Known rows, with every step that occurs:
rebit -> leka: [-0.31  0.22 -3.33 -0.70  1.24 -0.96 -2.24 -4.46  0.66 -3.42  3.44 -0.55
  0.29 -3.44  1.77  1.90 -1.58 -1.83  1.38 -5.15 -1.04 -0.94  0.53  2.40]
vidun -> leka -> rebit -> lezut -> guvis: [-0.82  3.91 -5.26 -0.54  4.48 -1.43 -0.46 -1.88  0.09 -5.43  1.31 -2.59
  0.48 -5.40  5.48  1.03  1.21 -2.40  2.51 -5.06  0.82 -0.64 -2.15  0.29]
mazof -> leka -> rebit -> lezut -> guvis -> tato: [-2.67  3.96 -1.82  0.64  5.80 -3.96 -0.74 -2.09  1.19 -5.22 -0.07 -4.64
  1.17 -5.99  4.20  2.15  0.75 -2.40  1.75 -4.38  2.17 -1.50 -2.04  0.11]
guvis -> tato -> mazof -> leka: [-3.08  1.88 -1.20 -0.39  1.04 -3.44 -0.72  0.12  0.37 -4.92  1.11 -2.81
  0.70 -3.52  1.57  5.18  2.28 -1.85  2.31 -5.56  0.95 -2.42  0.12  0.76]
lezut -> rebit -> leka -> guvis: [-1.18  0.51  1.02 -0.40 -4.65 -3.43  0.14 -2.70  1.36 -4.11  2.02 -1.42
  0.66 -2.97  3.35  2.37  1.15 -2.54  1.27 -3.00 -2.33  0.84 -0.18  1.56]
tato -> guvis -> lezut: [-0.11  0.58 -1.72 -0.42  1.80 -2.82 -0.10 -0.98  0.93 -4.85 -1.12  0.66
  0.39 -3.05  2.46  4.69 -1.15 -2.42  3.08 -1.85  2.71 -4.70 -0.29  1.05]
guvis -> tato -> mazof: [-1.68 -0.11 -2.19 -0.57  0.81 -3.75 -1.00  2.09 -0.19 -4.88  2.02 -2.03
  0.67 -2.20  2.47  3.98 -1.28 -2.35  2.81 -6.02  1.89 -1.52  0.31  1.18]
tugo -> leka -> rebit -> lezut -> guvis: [-0.15  3.45 -5.14  0.28  7.05 -3.59  0.90 -2.51  1.10 -4.73 -0.30 -0.41
  0.51 -3.47  3.63  1.03 -2.48 -2.39  1.71 -5.04  0.86 -2.16 -2.17  0.56]
tato -> mazof -> leka -> guvis -> lezut -> rebit: [-2.65  4.50  0.30 -0.84 -4.44 -5.73  1.70  3.47  1.89 -5.26 -1.30 -0.58
  0.47 -2.28  2.96  6.54  6.13 -2.49  2.93 -1.94 -0.14 -4.73 -0.20 -0.25]
rebit -> lezut -> guvis -> tato: [ 0.07  0.40 -2.93  0.22  4.37 -4.74 -1.14 -1.99  1.12 -5.08 -0.81 -2.56
  0.70 -3.23  2.40  2.52 -2.95 -2.32  2.32 -4.44  2.27 -1.54 -1.48  1.08]
lezut -> guvis -> leka: [-0.56 -1.29 -3.39  0.71 -1.13 -1.70 -1.93 -5.14  2.31 -4.88 -1.59 -0.81
  0.72 -4.34  3.40  3.81 -0.35 -1.68  1.60 -2.62  1.45 -3.74 -1.00  2.10]
mazof -> tato -> guvis -> lezut: [-1.02  0.57 -1.00  0.28  1.76 -5.28  1.56 -2.09  1.10 -5.88 -0.49  0.55
  0.79 -3.40  1.38  4.59  0.46 -2.64  3.06 -2.43  3.51 -2.63 -0.09  1.60]
tugo -> leka: [ 0.14  0.70 -3.76  0.00  0.52 -1.29  0.01 -4.17  0.90 -3.97  1.10  0.64
  0.45 -2.07  1.26  2.00 -1.77 -1.77  1.44 -4.65 -0.28 -1.03 -0.56  1.55]
tugo -> leka -> guvis -> lezut: [ 0.52  1.12 -3.48 -0.27 -2.16 -3.41  1.65 -1.69  1.90 -4.12 -3.28  1.50
  0.31  0.47  2.67  4.41 -1.35 -1.63  2.67 -1.93  0.04 -2.56  0.07  1.38]
vidun -> leka -> rebit: [-1.81  2.99 -3.92 -0.52  0.60  0.37 -0.74 -1.98 -0.46 -4.63  3.57 -2.56
  0.59 -5.40  5.91  0.50  2.14 -2.25  2.12 -4.43  0.43  1.18 -0.85  1.00]
vidun -> leka -> tugo: [ 0.02  0.77 -1.97 -1.07 -1.80  0.62  0.64 -3.15  0.53 -5.32  3.83 -1.62
  0.53 -1.99  4.73  1.74  3.44 -1.81  1.28 -3.66  0.12  1.75  0.51  1.74]
vidun -> leka -> guvis -> lezut -> rebit: [-0.87  2.44 -1.63 -0.91 -5.70 -2.33  1.51 -0.97  1.28 -4.97 -1.69 -1.70
  0.45 -2.64  5.93  3.80  5.54 -2.62  3.23 -1.24 -0.90 -0.40 -0.80  0.74]
vidun -> leka -> rebit -> lezut -> guvis -> tato: [-1.43  2.56 -4.72  0.02  6.14 -2.10 -0.24 -2.17  0.03 -5.55 -0.51 -4.80
  0.84 -5.06  6.24  1.80  0.55 -2.48  2.78 -4.97  1.48  0.98 -1.77  0.82]
lezut -> guvis: [ 0.29  0.06 -1.81 -0.04  1.42 -2.17 -0.88 -2.81  1.34 -4.73 -0.23 -1.33
  0.81 -4.39  2.86  1.39 -1.17 -2.18  1.67 -3.53  1.82 -2.80 -1.15  1.63]
mazof -> tato -> guvis -> leka -> tugo: [-1.86 -2.33  1.32  1.11 -2.77 -4.51  1.55 -5.30  1.96 -6.98  1.88  0.28
  1.18 -2.42  2.33  5.08  1.15 -2.35  0.81 -2.27  2.71  0.14  0.28  2.26]
rebit -> lezut -> guvis: [ 0.72  1.49 -3.76 -0.42  2.63 -4.11 -1.17 -1.75  1.21 -5.00  0.71 -0.51
  0.45 -3.55  1.97  1.64 -2.40 -2.14  2.08 -4.05  1.59 -2.71 -1.49  0.58]
mazof -> leka -> rebit: [-2.80  3.99 -0.95  0.05 -0.13 -1.74 -1.27 -1.80  0.38 -4.36  3.95 -2.56
  0.88 -6.03  4.00  0.88  2.38 -2.15  0.99 -3.45  0.84 -1.53 -0.96  0.30]
leka -> rebit -> lezut -> guvis: [-0.52  3.13 -3.82 -0.08  4.86 -4.03 -0.82 -0.13  0.82 -5.25  2.19 -1.25
  0.67 -4.72  4.67  0.25 -1.89 -2.72  1.96 -4.22  2.37 -2.21 -1.83  0.22]

Rows:
[ 0.05  0.14 -2.34 -0.02 -4.36 -2.58  1.24 -2.70  1.82 -4.46 -0.63  0.60
  0.47 -0.40  1.37  2.82 -2.18 -1.65  1.84 -3.30 -0.62 -0.13 -0.56  1.34] | tugo -> leka -> guvis
[-0.81  0.92 -3.55 -0.70  5.61 -6.05 -0.64  2.03  0.81 -5.76 -0.72 -1.97
  0.51 -2.26  1.97  4.45 -1.90 -2.28  3.04 -6.19  2.36 -3.33 -1.03  0.53] | rebit -> lezut -> guvis -> tato -> mazof
[ 0.38 -0.38 -2.86  0.22  0.34 -3.85 -0.78 -3.62  2.22 -5.89  0.85  0.10
  0.66 -2.04  4.03  3.82 -0.52 -1.63  0.93 -2.53  1.53 -2.37 -0.47  1.44] | rebit -> lezut -> guvis -> leka -> tugo
[-1.94  1.05  0.43  0.25  3.68 -5.58  2.06 -4.42  1.34 -5.16 -0.42 -0.40
  0.72 -4.41  2.33  4.65  3.81 -3.44  2.53 -2.94  0.44 -1.50 -0.17  2.12] | mazof -> tato -> guvis -> lezut -> rebit -> leka
[-1.88  2.46  0.08 -1.08 -0.51 -3.31  0.27  0.94  0.89 -5.60  4.40 -0.51
  0.59 -1.87  2.32  4.23  4.11 -1.68  0.96 -4.37  0.88 -3.09  1.23  0.52] | tato -> mazof -> leka -> tugo
[-0.63  1.68  0.40 -0.13 -5.63 -5.04  0.93  0.98  1.73 -4.77 -0.39 -0.75
  0.71 -2.20  4.28  3.16  1.87 -2.98  2.74 -0.65  0.81 -1.82 -0.30  0.72] | leka -> guvis -> lezut -> rebit
[ 0.05 -0.57 -1.18 -0.76  0.81 -1.19 -0.77 -3.72  0.78 -4.27  4.99 -0.39
  0.52 -1.58  3.22  1.86 -0.16 -1.87  0.44 -4.54 -0.57  0.25  1.55  2.70] | rebit -> leka -> tugo
[-2.45 -1.81 -0.89  1.17 -2.21 -4.24 -0.03 -5.31  1.54 -6.23  0.60  0.35
  1.00 -4.32  0.99  5.42 -0.10 -2.32  1.83 -2.83  2.15 -1.30 -0.91  1.87] | mazof -> tato -> guvis -> leka
[-1.97  2.51 -4.85  0.21 -0.09 -3.37 -2.96 -1.43  0.79 -4.91  4.57 -0.35
  0.36 -4.37  4.49  2.20 -1.87 -2.37  1.74 -3.49  0.82 -1.56 -1.11  0.10] | guvis -> leka -> rebit -> lezut
[-0.37 -1.35 -1.37  0.44  2.57 -2.97 -0.77 -3.11  1.30 -4.83 -1.70 -3.64
  1.14 -3.78  3.49  2.21 -1.83 -2.22  2.04 -4.06  2.63 -1.27 -0.97  2.17] | lezut -> guvis -> tato
[-2.32  1.23  0.93 -0.32  0.73 -3.74  0.75  0.83  0.80 -5.63  2.26 -2.81
  1.01 -1.70  2.86  4.90  3.38 -1.83  1.30 -4.77  1.37 -1.30  1.12  1.16] | guvis -> tato -> mazof -> leka -> tugo
[-1.90 -0.73 -0.36 -0.64 -2.82 -5.32 -0.30  3.12  0.53 -5.44  0.75 -1.66
  0.67 -0.67  2.60  5.00 -2.15 -2.11  2.86 -4.64  1.55 -0.86  0.41  0.94] | leka -> guvis -> tato -> mazof
[-2.54  2.64 -0.43 -0.98 -4.17 -4.23 -0.25  1.56  1.16 -5.42  1.18 -0.38
  0.62 -1.75  1.19  5.69  1.98 -1.45  2.16 -3.82 -0.16 -3.68 -0.06 -0.03] | tato -> mazof -> leka -> guvis
[ 0.14  0.74 -1.85 -0.77 -4.51 -4.03 -0.42  0.88  1.57 -4.52 -0.14  0.35
  0.41 -1.15  3.91  3.71 -1.03 -2.13  2.93 -1.34  1.62 -2.89  0.39  1.16] | leka -> guvis -> lezut
[-0.76  2.07 -4.19  0.96  8.20 -4.21  1.20 -3.02  1.02 -4.84 -1.79 -2.51
  0.84 -3.32  3.98  1.60 -3.39 -2.57  1.99 -5.34  1.62 -0.40 -1.93  1.04] | tugo -> leka -> rebit -> lezut -> guvis -> tato
[-2.32  1.09 -3.27  0.70 -2.35 -1.42 -2.71 -1.99  0.80 -4.64  3.44 -1.13
  0.70 -5.19  5.41  1.85 -0.87 -2.32  1.34 -2.71  1.43 -1.30 -0.54  1.14] | guvis -> leka -> rebit
[-1.16  2.03 -2.43  0.56  5.97 -4.88 -0.66 -0.46  0.60 -5.22  0.66 -3.77
  0.96 -4.68  5.21  0.98 -2.73 -2.90  2.20 -4.58  3.01 -0.72 -1.74  0.51] | leka -> rebit -> lezut -> guvis -> tato
[-0.39  0.39  1.39 -0.31 -0.87 -2.41  0.71 -3.79  1.17 -4.29  4.75 -1.32
  0.71 -2.87  4.11  1.21  3.35 -2.93  0.24 -3.70 -1.15  1.45  0.54  2.21] | lezut -> rebit -> leka -> tugo
[-0.74 -1.06 -1.33  0.60 -3.25 -3.57  1.35 -3.28  1.37 -4.62 -1.78 -1.60
  0.82 -0.17  2.20  3.58 -3.29 -1.89  1.87 -3.96  0.14  1.43 -0.42  1.91] | tugo -> leka -> guvis -> tato
[-1.47 -0.60 -1.73 -0.06 -1.13 -4.78  2.07  0.76  1.14 -5.15 -1.85 -0.74
  0.62  1.06  1.68  5.74 -2.35 -1.88  2.67 -5.78 -0.04 -1.07 -0.15  1.26] | tugo -> leka -> guvis -> tato -> mazof
[-3.89  5.10 -2.78 -0.50  4.62 -5.50 -0.86  3.21 -0.09 -5.35  3.59 -2.89
  0.70 -4.12  3.36  3.94  1.31 -2.38  2.55 -6.40  1.44 -2.08 -0.77 -0.67] | guvis -> tato -> mazof -> leka -> rebit -> lezut
[-1.84  0.25 -3.30  0.98  0.24 -1.93 -1.69 -3.24  1.61 -5.02 -0.24 -1.84
  0.91 -5.52  5.84  2.34 -0.41 -2.46  1.43 -2.40  2.13 -3.08 -1.41  1.63] | lezut -> guvis -> leka -> rebit
[-1.97 -1.10 -1.75 -1.02  0.30 -4.79 -0.82  0.49  0.42 -4.66  0.64 -1.59
  0.60 -0.57  2.40  5.77 -1.69 -1.88  2.59 -6.06 -0.82 -0.60  1.13  2.05] | rebit -> leka -> guvis -> tato -> mazof
[-0.13  1.35 -0.02 -0.62  1.50 -3.06  0.94 -2.77  1.48 -4.16  2.47 -0.73
  0.49 -2.16  5.31  2.74  4.07 -2.87  1.19 -2.20 -0.52 -1.30  1.41  2.32] | guvis -> lezut -> rebit -> leka -> tugo
[-2.72  0.01 -1.68  0.97 -0.96 -2.10 -1.46 -2.71  0.76 -5.33  0.83 -0.71
  0.68 -5.68  4.23  4.06 -1.41 -2.52  1.72 -2.19  2.06 -2.85 -1.17  0.79] | tato -> guvis -> leka -> rebit
[-3.90  2.97 -0.73  0.20  5.62 -3.83  0.11  0.88  0.71 -5.48 -0.94 -4.76
  1.10 -5.24  4.76  3.97  2.08 -2.40  2.14 -5.41  2.43 -3.57 -1.20  0.69] | lezut -> guvis -> tato -> mazof -> leka -> rebit
[-0.48  0.51  1.86 -0.36  2.96 -3.36  2.19 -3.01  1.51 -4.85  0.19 -0.09
  0.33 -2.29  4.36  4.80  3.49 -3.05  1.49 -1.54  0.21 -1.98  0.73  2.02] | tato -> guvis -> lezut -> rebit -> leka -> tugo
[-0.42  2.00 -2.40 -0.50  2.28 -2.82 -0.68 -3.04  1.10 -3.40  0.91 -0.78
  0.36 -3.63  3.92  2.96  2.94 -2.91  2.15 -2.91 -1.13 -2.44  0.22  1.83] | guvis -> lezut -> rebit -> leka
[-0.67  4.07 -5.20 -0.03  3.95 -3.32  0.20 -1.67  0.39 -4.39  3.49  0.17
  0.38 -2.59  3.02  0.69 -2.72 -2.35  1.73 -5.11  0.12 -0.55 -1.42  0.07] | tugo -> leka -> rebit -> lezut
[-2.08  2.58 -3.04 -0.30  7.39 -6.09 -0.46  3.73  0.07 -5.91  0.76 -2.83
  0.77 -3.69  4.62  3.12 -2.13 -2.97  2.99 -6.22  3.05 -2.98 -1.26  0.19] | leka -> rebit -> lezut -> guvis -> tato -> mazof
